What can hang from each mark:
q_883: q_218 q_991
q_991: q_70 q_668 q_883
q_218: q_70 q_883
q_70: q_218 q_481
q_672: q_481
q_499: q_481
q_481: q_70 q_668 q_672 q_883

Every row comes from one small tree of marks. The marks that hang from a mark follow it in brackets, in the order of their numbers. Every link used is in the known rows. Which tree was each row made from?
Known rows:
q_70[q_481[q_672]]: .44	-.15	-.14	-.01	.05	-.22	.12	.06	-.06	.15	.00	-.31	.01	.22	.11	-.03	.12	-.04	-.19	-.01	.00	-.12
q_499[q_481[q_70 q_668 q_883]]: .47	.01	.29	-.07	.34	.20	.11	-.07	.06	.11	.04	-.22	.23	-.06	-.01	-.17	.06	.05	.24	-.21	.05	-.03
q_672[q_481[q_668]]: .39	-.08	.13	-.09	.07	-.25	.17	.18	-.06	-.05	.02	-.33	.04	.16	-.06	.02	.21	-.04	-.10	-.07	.00	-.06
q_70[q_218[q_883[q_991]] q_481[q_668]]: .26	-.40	-.14	-.02	-.19	-.22	-.18	.36	.19	-.27	.09	-.24	-.27	.19	-.15	-.08	.09	.00	-.18	-.05	.21	-.12
q_672[q_481[q_70 q_668 q_883]]: .32	.06	.23	-.18	.31	.11	.10	.11	.01	-.01	.10	-.27	.07	.02	-.22	-.04	.02	-.01	.15	-.03	-.03	.04
q_481[q_70]: .56	-.13	.09	-.04	.21	-.09	.18	.12	-.24	.00	-.04	-.20	.09	.06	.16	-.15	.13	.05	-.14	-.11	-.09	-.13
q_672[q_481[q_668 q_883[q_991[q_70]]]]: .32	.03	.21	-.15	.21	-.04	-.05	.10	.13	-.03	.10	-.29	.07	.03	-.17	-.02	-.02	.05	.01	-.07	.07	.03
q_991[q_668]: .23	-.27	-.08	-.09	.08	-.29	.26	.11	-.09	.02	-.13	-.20	.09	.11	.22	-.12	.28	.13	-.26	-.12	.01	-.09
q_672[q_481[q_70[q_218] q_883[q_991]]]: .39	-.02	.10	-.11	.14	-.04	-.09	.09	.05	-.25	.13	-.21	-.11	.06	-.26	.05	-.03	.13	-.09	-.06	.07	-.07
q_218[q_70[q_481] q_883[q_991[q_668]]]: .31	-.44	.28	.15	-.35	-.39	-.24	.35	.07	-.30	.37	-.07	-.09	.17	-.25	-.08	.14	.16	-.44	-.09	.08	-.14
q_672[q_481]: .49	-.14	.07	-.04	-.02	-.41	.16	.11	-.15	-.15	.06	-.28	.03	.21	-.06	.07	.24	.03	-.29	-.02	-.03	-.18
q_70[q_218]: .40	-.31	-.16	-.05	.08	-.33	.14	.19	-.10	-.25	-.12	-.24	-.17	.16	.18	-.10	.18	.16	-.27	-.04	.12	-.33
q_499[q_481[q_70 q_672 q_883[q_991]]]: .49	.08	.32	-.01	.29	.20	-.07	-.19	.06	.11	.12	-.14	.22	-.05	.01	-.07	-.06	.15	.05	-.30	.06	-.03
q_499[q_481]: .62	-.18	.12	.06	.00	-.31	.16	-.08	-.09	-.05	.01	-.22	.18	.13	.14	-.06	.28	.10	-.21	-.21	.05	-.25
q_70[q_218 q_481[q_672]]: .32	-.28	-.27	-.05	.00	-.22	.06	.13	.03	-.04	-.05	-.37	-.21	.24	.08	.00	.06	.07	-.19	.02	.14	-.19
q_499[q_481[q_70[q_218] q_672 q_883[q_991[q_668]]]]: .25	-.02	.20	-.09	.23	.23	-.07	-.15	.17	.03	.05	-.17	.10	-.07	-.01	-.04	-.07	.26	.06	-.31	.16	.00
q_672[q_481[q_70 q_668 q_883[q_991]]]: .36	.11	.25	-.13	.27	.11	-.04	.13	.08	-.03	.13	-.22	.05	.01	-.24	-.03	-.02	-.03	.09	-.11	.01	.09
q_883[q_218[q_70[q_481[q_672]]] q_991[q_668]]: .11	-.20	-.02	.10	.01	-.12	-.27	.18	.10	-.09	.06	-.07	-.04	.20	.12	-.17	-.06	.24	-.39	-.16	.29	.01
q_70[q_218[q_883] q_481[q_672]]: .23	-.45	-.12	-.04	-.15	-.25	-.07	.23	.06	-.21	.09	-.27	-.22	.22	-.08	.01	.08	.13	-.25	.03	.14	-.23
q_499[q_481[q_70[q_218] q_668]]: .45	-.13	.18	-.05	.13	.04	.12	.04	.03	-.03	-.03	-.31	.10	.02	.09	-.11	.11	.10	.09	-.26	.11	-.08
q_991[q_70[q_218 q_481[q_672]] q_668 q_883]: -.11	-.48	-.17	-.43	.04	.06	.11	.02	.19	.14	-.09	-.50	-.03	-.02	.03	-.03	-.08	.52	-.05	-.01	.10	.10
q_70[q_218 q_481[q_672 q_883[q_991]]]: .28	-.14	-.23	-.07	.14	-.04	-.13	.07	.20	-.06	.02	-.24	-.25	.17	-.05	-.03	-.08	.08	-.10	.00	.19	-.14

Write each row's tree:
.07	-.31	-.08	-.34	.29	.23	-.05	.03	.11	.22	-.10	-.41	.11	.03	.11	-.20	-.22	.38	.02	.01	.15	.11 -> q_991[q_70[q_481[q_668 q_672]] q_883[q_218]]
.11	-.25	-.11	-.05	.14	-.12	-.18	.10	.05	-.06	-.16	-.12	.14	.08	.32	-.23	-.06	.35	-.37	-.19	.28	.04 -> q_883[q_218 q_991[q_70 q_668]]
.52	-.19	.15	.08	.07	-.26	.01	.18	-.03	-.09	.22	-.21	-.09	.19	-.10	-.13	.09	.09	-.19	.09	.02	-.26 -> q_218[q_70[q_481[q_883]]]
.12	-.09	-.21	-.05	.21	.04	-.15	.00	.17	.11	-.01	-.13	-.01	.16	.04	-.13	-.07	.09	-.13	-.03	.22	.03 -> q_70[q_481[q_672 q_883[q_218 q_991[q_668]]]]
.26	-.39	-.12	.00	-.20	-.24	-.21	.24	.12	-.24	.12	-.21	-.24	.21	-.11	.01	.03	.11	-.31	-.05	.18	-.19 -> q_70[q_218[q_883[q_991]] q_481[q_672]]
.32	.05	.21	-.15	.55	.29	.09	-.02	-.09	.18	.03	-.16	.12	-.05	.08	-.16	-.11	.12	.12	-.08	-.05	-.05 -> q_481[q_70 q_672 q_883]
.42	-.34	.35	.16	-.23	-.29	-.28	.41	.07	-.27	.39	-.11	-.10	.17	-.25	-.12	.08	.04	-.31	-.09	.08	-.14 -> q_218[q_70[q_481[q_668]] q_883[q_991]]
.21	.02	.15	-.17	.37	.18	-.01	.12	.03	-.07	.04	-.20	.06	.05	-.16	-.12	-.05	.08	.11	-.02	.11	.05 -> q_672[q_481[q_70 q_668 q_883[q_218]]]
.30	-.16	-.16	-.01	.14	-.07	-.26	.14	.11	-.02	-.10	-.21	.07	.15	.21	-.23	-.13	.15	-.25	-.11	.27	.04 -> q_883[q_218 q_991[q_70[q_481[q_668]]]]
.31	-.02	.09	-.11	.34	.15	-.01	.04	.04	.03	.02	-.06	.08	-.05	-.02	-.18	-.02	.12	-.01	-.16	.02	.05 -> q_481[q_70 q_883[q_991[q_668]]]
.21	-.05	.28	.04	.21	.08	-.19	-.13	.15	-.01	.11	-.06	.17	.03	.06	-.14	-.05	.32	-.11	-.26	.27	-.07 -> q_499[q_481[q_672 q_883[q_218[q_70] q_991[q_668]]]]
.33	.04	.19	-.17	.56	.31	.13	.14	.00	.13	-.03	-.18	.10	-.07	.02	-.27	-.03	-.02	.29	-.08	-.02	.03 -> q_481[q_70 q_668 q_883]
.03	.06	.14	-.16	.63	.39	-.24	.05	.20	.18	-.10	-.15	.15	-.05	.21	-.29	-.31	.19	.14	-.15	.27	.11 -> q_481[q_668 q_672 q_883[q_218 q_991[q_70]]]
.25	-.02	.15	-.21	.27	.11	.07	.16	.07	-.12	.06	-.30	-.06	.02	-.23	-.02	.00	.06	.15	-.02	.06	-.01 -> q_672[q_481[q_70[q_218] q_668 q_883]]
-.08	-.47	-.08	-.38	.22	.05	.09	.02	.02	.06	-.18	-.28	.16	-.04	.19	-.23	-.05	.61	-.18	-.05	.14	.08 -> q_991[q_70 q_668 q_883[q_218]]
.34	.05	.12	-.06	.42	.08	-.08	-.02	.03	.08	.01	-.09	.05	.03	.09	-.12	-.06	.09	-.08	-.14	.07	-.09 -> q_481[q_672 q_883[q_991]]
.07	.15	.18	-.14	.70	.60	-.21	.07	.12	.18	-.05	-.06	.12	-.08	.11	-.30	-.32	.09	.25	-.21	.21	.19 -> q_481[q_70 q_668 q_672 q_883[q_218 q_991]]
.43	-.15	.07	-.10	.00	-.21	.11	.15	-.11	-.23	.06	-.31	-.07	.14	-.12	.08	.11	.12	-.19	-.05	.01	-.14 -> q_672[q_481[q_70[q_218]]]
.23	-.38	.33	.12	-.28	-.27	-.26	.31	.08	-.20	.38	-.09	-.06	.15	-.21	-.05	.05	.18	-.39	-.11	.07	-.09 -> q_218[q_70[q_481[q_672]] q_883[q_991[q_668]]]
.19	-.04	.08	-.15	.31	-.02	-.01	.12	.05	-.11	.00	-.20	.02	.12	-.12	-.11	.04	.06	.01	.02	.16	-.04 -> q_672[q_481[q_668 q_883[q_218]]]
.36	-.08	.10	-.16	.18	-.06	.06	.09	-.02	-.22	.10	-.26	-.09	.07	-.25	.04	.04	.15	-.04	.02	.03	-.13 -> q_672[q_481[q_70[q_218] q_883]]
.24	.08	.16	-.13	.33	.19	-.15	.13	.09	-.09	.07	-.15	.04	.05	-.19	-.11	-.10	.05	.05	-.10	.15	.11 -> q_672[q_481[q_70 q_668 q_883[q_218 q_991]]]
.40	-.04	-.12	-.04	.19	-.03	-.04	.12	.17	.10	.03	-.22	-.05	.14	-.07	-.15	.05	-.15	.03	-.02	.09	.00 -> q_70[q_481[q_668 q_883[q_991]]]
.14	-.22	-.19	.01	.12	-.17	-.15	.13	.02	-.13	-.16	.00	.04	.15	.26	-.22	.06	.20	-.41	-.22	.28	-.01 -> q_883[q_218 q_991[q_668]]
-.04	-.24	-.12	-.20	.23	.03	.04	-.02	.15	.23	-.09	-.34	.18	.03	.16	-.14	-.10	.32	-.06	.01	.15	.08 -> q_991[q_70[q_481[q_672 q_883[q_218]]] q_668]
.45	.00	.28	-.04	.24	.04	-.08	-.21	.11	.11	.07	-.21	.25	-.04	.08	-.06	-.04	.23	-.02	-.25	.11	-.10 -> q_499[q_481[q_672 q_883[q_991[q_70]]]]
.15	-.09	.04	-.13	.15	-.12	-.14	.03	.11	-.15	.04	-.18	.07	.07	-.11	-.04	-.03	.26	-.21	-.05	.19	.01 -> q_672[q_481[q_883[q_218 q_991[q_70 q_668]]]]
